What can hang from each mark:
N: V X
F: X Z
L: V X
T: X
E: U X
V: L
X: F L N T

Every row comes from one small tree of marks. The marks that hang from a mark follow it in brackets, in alphabetical order. Every link used is in the known rows. Which tree was each row made from?
Known rows:
N[V X[F[Z] L T]]: [2.703,-0.166,-0.435,0.228,7.394,-7.040,1.013,1.994,0.021,-6.789,-0.223,-2.577,-1.865,1.351,2.599,-0.140,4.629,2.422,-7.305,-4.399]
E[U X[F L]]: [3.140,0.171,-2.169,1.945,2.663,-3.331,-2.845,2.375,1.223,-5.135,-0.283,-1.704,-0.460,2.221,5.493,0.891,2.711,1.827,-3.397,-1.924]
F[X[N T] Z]: [0.660,-1.787,-4.356,-2.319,5.376,-3.666,5.765,2.295,-2.546,-3.694,-1.882,-0.292,-0.573,-0.608,0.696,2.950,-0.366,0.417,-5.626,-1.951]
T[X[L[V] N]]: [2.890,-3.525,-2.846,-1.547,5.843,-4.291,2.536,-0.759,-1.255,-2.699,-1.167,0.410,0.889,2.332,3.985,0.955,2.953,-2.897,-2.377,-0.673]
T[X[F[Z] N[V[L]]]]: [5.480,-4.383,-1.036,1.003,7.745,-5.902,3.004,1.878,-1.471,-4.137,-1.080,-2.428,-0.813,1.906,5.714,2.326,3.462,-1.047,-8.231,-0.795]
L[V X]: [-0.647,-1.197,-1.439,-3.837,3.646,-1.933,4.428,0.794,-5.125,-2.724,-0.345,-0.180,-2.096,0.100,1.146,1.124,0.137,-0.399,-1.300,-0.084]
E[X]: [-0.059,0.727,-0.751,0.584,0.515,-0.073,-0.908,1.200,0.079,-1.180,-0.064,-2.082,-1.111,-0.026,1.621,-0.328,0.340,-0.049,-0.730,-2.696]
V[L[X[T]]]: [0.480,1.806,2.128,-3.122,4.816,-3.495,1.806,2.274,-1.046,-3.206,-1.343,1.412,-1.636,0.332,-0.556,0.110,-0.094,0.324,-1.669,-0.518]
T[X[F[Z] L[V]]]: [3.365,-2.399,-1.374,-2.694,6.822,-4.790,3.494,1.527,-2.008,-3.775,-1.135,-0.190,1.763,1.757,2.882,0.076,3.694,-0.224,-5.548,0.995]
V[L[X]]: [1.670,0.471,2.205,-1.097,3.911,-1.192,1.222,1.962,-1.130,-1.321,-0.412,-0.299,-1.368,0.768,0.644,0.737,-0.330,-0.755,-1.152,-0.085]
T[X]: [1.668,-1.420,-0.730,-2.206,0.748,-0.316,1.416,-0.714,-1.520,0.573,-1.588,-1.173,-0.492,0.385,0.050,-1.806,0.833,-1.498,-1.520,0.431]
T[X[F[Z] L[V] N]]: [4.115,-4.841,-3.936,-0.726,8.738,-5.696,4.593,1.612,-2.333,-4.657,-1.442,0.227,2.460,1.730,4.598,2.545,3.702,-1.944,-6.311,0.393]
V[L[X[F N T]]]: [1.881,-1.455,-0.420,0.078,7.973,-6.045,2.722,4.384,-1.049,-5.595,-2.950,1.871,-0.354,0.646,2.480,4.417,1.938,-2.753,-4.357,0.017]
N[V[L] X[F[Z] T]]: [2.787,0.930,1.765,0.092,7.341,-7.315,1.392,3.515,-0.265,-5.608,-0.337,-2.975,-3.453,1.704,2.664,0.433,3.371,1.964,-7.598,-3.616]
E[U X[F L[V] N]]: [3.099,-2.247,-5.198,1.845,5.881,-6.244,0.117,2.373,-1.097,-7.512,-0.325,-0.785,-0.632,3.123,8.750,4.023,3.408,-0.013,-4.350,-2.437]
E[U X[N]]: [1.984,-1.979,-5.465,1.803,1.512,-1.467,0.304,0.695,-1.878,-3.872,0.430,-2.006,-1.811,0.784,5.140,1.779,-0.849,0.999,-2.557,-2.716]
V[L]: [1.435,1.534,2.980,0.803,1.736,-1.292,-1.472,1.265,2.025,0.144,0.249,0.365,-0.269,1.513,0.858,0.131,0.273,-0.299,0.032,-0.058]
N[V X[F L T]]: [2.306,0.364,0.653,0.838,5.689,-7.517,-1.461,1.564,1.393,-6.052,-1.500,-2.386,-2.587,2.267,3.177,0.053,5.968,0.376,-5.421,-4.387]
V[L[X[F]]]: [2.350,-0.284,2.015,0.050,4.993,-2.973,0.855,3.925,-0.561,-2.605,-1.765,-0.327,-0.799,1.095,1.941,2.466,1.953,-1.974,-3.019,1.101]
E[U X]: [1.289,0.621,-3.019,-0.225,-0.309,-0.600,-0.644,0.753,-1.608,-2.861,0.648,-2.500,-2.576,0.914,3.402,-0.632,-0.899,2.768,-1.751,-2.167]

Which tree is each row?
[1.505,-1.354,-1.283,0.615,5.265,-6.111,-0.150,-1.020,1.394,-5.678,-0.051,0.874,-0.570,1.533,3.681,1.247,2.898,1.178,-3.189,-3.708]  X[L N[V] T]
[1.219,-2.194,-2.079,0.637,5.032,-3.905,1.042,-0.238,0.250,-3.429,0.359,1.542,1.269,1.983,4.029,2.697,2.202,-1.514,-0.745,-1.185]  X[L[V] N]
[2.140,-2.141,-1.384,1.819,6.342,-7.915,-0.599,0.827,1.733,-7.232,-1.616,0.898,0.127,1.664,5.031,3.172,5.088,-0.128,-5.014,-2.600]  X[F L N[V] T]
[0.260,1.831,-0.243,-2.387,5.457,-5.858,0.934,0.958,-0.079,-4.227,-0.578,-0.063,-1.653,2.098,1.136,-0.907,2.988,0.095,-1.825,-3.532]  N[X[L[V] T]]
[2.078,-1.927,-6.485,0.681,5.316,-5.059,3.376,3.363,-2.929,-7.775,-0.878,-0.379,-0.525,-0.341,4.614,3.040,-0.392,2.905,-6.984,-1.953]  E[U X[F[Z] N T]]
[1.317,0.446,-1.198,-1.629,8.396,-7.196,3.089,3.283,-1.092,-6.165,-0.723,-0.236,-0.257,1.347,1.587,0.752,3.722,0.934,-5.592,-2.298]  N[X[F[Z] L[V] T]]
[1.802,-1.230,-3.468,-1.418,7.250,-4.652,4.015,2.088,-0.112,-4.686,-1.487,0.347,0.928,0.561,1.390,2.465,1.101,0.647,-5.338,-2.732]  F[X[L N T] Z]
[1.583,-4.187,-3.433,1.392,5.240,-2.463,3.356,2.924,-3.151,-3.834,-2.148,-0.152,0.230,-0.437,2.707,4.718,1.714,-3.358,-3.548,0.331]  L[X[F N]]
[0.951,-3.448,-3.162,-0.582,6.632,-6.798,3.885,1.923,-3.889,-7.627,-2.394,-0.390,-2.327,-0.150,3.947,3.973,3.204,-0.810,-6.311,-2.073]  L[X[F N[V] T]]
[3.873,-2.932,-0.280,3.104,6.984,-5.436,1.432,2.473,0.090,-4.808,0.541,-1.302,-0.318,1.574,5.879,4.152,2.469,0.254,-6.665,-1.299]  X[F[Z] N[V[L]]]
[2.671,-1.608,-0.287,1.088,7.988,-7.769,2.318,2.727,-0.012,-6.666,-0.460,0.400,-0.575,1.138,4.449,3.604,2.507,1.326,-7.233,-1.685]  X[F[Z] N[V[L]] T]
[0.711,1.298,-3.030,-0.672,1.822,-4.625,-0.313,2.996,-1.362,-6.043,-1.661,-0.568,-2.083,0.593,3.487,0.629,1.415,2.456,-4.294,-1.395]  E[U X[F T]]
[2.288,1.622,2.781,0.640,5.661,-7.704,-0.980,3.031,1.067,-4.884,-1.516,-2.813,-4.251,2.720,3.268,0.733,4.937,-0.259,-5.586,-3.735]  N[V[L] X[F T]]
[0.302,-1.118,-3.326,1.781,4.486,-4.898,0.674,3.643,0.074,-5.455,-2.706,0.262,0.017,-0.200,3.369,3.439,2.492,-2.037,-4.119,-2.651]  E[X[F N T]]
[2.339,-0.921,-0.172,1.531,4.708,-2.426,0.197,2.079,1.462,-3.067,0.110,0.631,2.925,0.447,1.570,1.222,2.041,1.195,-3.583,0.572]  X[F[Z] L]
[2.634,-2.782,-2.340,1.362,7.995,-7.507,1.899,1.210,0.296,-7.818,-0.246,0.872,1.105,0.732,4.438,2.945,3.606,1.995,-7.006,-2.463]  X[F[Z] L N[V] T]
[2.720,-2.732,-5.594,3.088,2.689,-3.117,0.103,2.728,-1.741,-5.266,-0.827,-1.974,-0.991,1.090,6.465,3.739,1.235,-0.229,-4.415,-1.655]  E[U X[F N]]
[2.075,-5.066,-3.125,1.300,5.678,-4.598,3.069,1.491,-3.863,-5.685,-1.364,-2.039,-2.180,0.203,5.067,4.494,3.200,-1.805,-5.715,-1.631]  L[X[F N[V]]]
[4.840,-4.847,-3.421,1.161,7.208,-3.576,2.878,1.627,-0.233,-3.447,-1.702,-0.314,3.286,0.846,3.298,1.894,2.971,-2.027,-5.771,0.404]  T[X[F[Z] L N]]
[0.941,-0.700,-1.529,0.655,4.743,-4.206,0.042,0.122,2.053,-4.009,-0.832,2.783,1.709,0.674,1.329,1.559,1.370,-0.250,-1.087,-1.777]  X[L N T]
[0.461,-1.825,-3.051,-1.812,4.213,-6.012,3.153,0.714,-2.139,-4.647,-2.284,-2.065,-3.759,1.133,3.498,2.923,2.721,-0.244,-5.796,-3.989]  F[X[N[V] T]]
